Each row comes from the steps of one walk. Every step used is in the known rows, and no mark comes twice. Write the walk behind each row, first mark first.
In the rows, zero is written as 128.
Known rows
lekis rares repe gogad: [144 113 119 150 191 155 140  70 153 110  66 147 142 150 101  94 111 114]
labo laneb lekis gogad: [129 129 116 127 130 145 119 153 160 100 162  83 106 116 109 166 124  96]
laneb labo: [135 154 191 133 118  68  98 179 162 126 125 132 149 126 122 126 145 113]
gogad lekis rares: [123 107 118 137 147 178 127  91  47 130 208 152 129 115 146 134 124 146]
repe rares: [133 104 168 157 219 108 101 101 162  93  97 152 161 135 114 122 136 116]
laneb labo gogad lekis: [140 142 150 101  69 118 130 150 102 141 210 119  98 124 136 112 129 159]
rares repe gogad lekis: [161 110 119 124 170 174 152  71 110 119  93 161 137 154 127  69 107 135]
rares repe: [162 118 146 116 143 110 141 111 157 151  22 147 176 142 117 103 128 144]
repe rares lekis laneb: [ 92 142 122 131 134 100 134 134 164 128  60 129 129 126 137 142 138 120]
laneb lekis rares repe: [131 112  97 132 122 127 139 139 136 149  97 133 140 132 116 136 122 131]
labo laneb: [158 131 154 118 114 111 103 118 138 115 134 102 162 121 117 118 139 136]
labo laneb lekis rares repe: [131 117  91 126  83 125 127 138 138 147 115 111 129 131 113 138 122 128]
labo gogad: [157 125 153 104 135 107 137 132 144 132 142 105 137 119 112 122 137 171]
labo gogad lekis laneb: [112 139 120  98 104 144 144 116  83 140 150 116  93 118 172 137 135 159]
laneb labo gogad lekis rares: [111 132 123 124  75 148 124 129  69 138 252 122  83 113 136 141 125 148]
laneb lekis: [149 114 127 135 175 109 127 178 147 118 128 124 162 121 120 134 137 128]

Which walk is each row?
[125 105 111 150 177 196 133  69  65 105 198 153 120 127 134 115 114 128]
repe gogad lekis rares
[ 99 168 161 121  73  94 107 167 114 140 142 132 103 125 165 141 143 113]
gogad lekis laneb labo
[129 121 135 138 153  93 135 135 186 121  82 142 161 131  94 113 128 127]
repe rares lekis
[102 172 176 129  94  68 101 177 152 135 107 121 120 124 149 151 150 105]
lekis laneb labo
[139 118  93 145 143 150 132 100 166 103 101 115 123 148  94 103 110 102]
labo laneb lekis rares repe gogad
[117 133 109 118 148 163 148  82 104 128  72 143 111 144 165 108 120 125]
rares repe gogad lekis laneb
[130 121 124 134 178 147 133 157 152 105 137 111 118 117 116 167 123 100]
laneb lekis gogad
[108 149 121 114 117 105 148 143 143 147  63 123 140 119 143 140 139 134]
rares lekis laneb
[135 110 107 121 109 157 143  92  89 154 112 154 134 135 134 117 113 147]
gogad lekis rares repe
[123 134 116 112  46 129 138 128 110 163 151 127  96 134 127 123 117 145]
laneb labo gogad lekis rares repe
[105 167 146 124  76 106 120 149 139 136  98 134  92 145 150 117 129 101]
rares repe gogad lekis laneb labo
[118 108 103 152 160 140 120 153 109 121 189 125 137 111 124 160 132 123]
laneb lekis rares
[118 117  96 143 107 136 107 151 111 116 212  98 124 110 121 159 132 121]
labo laneb lekis rares
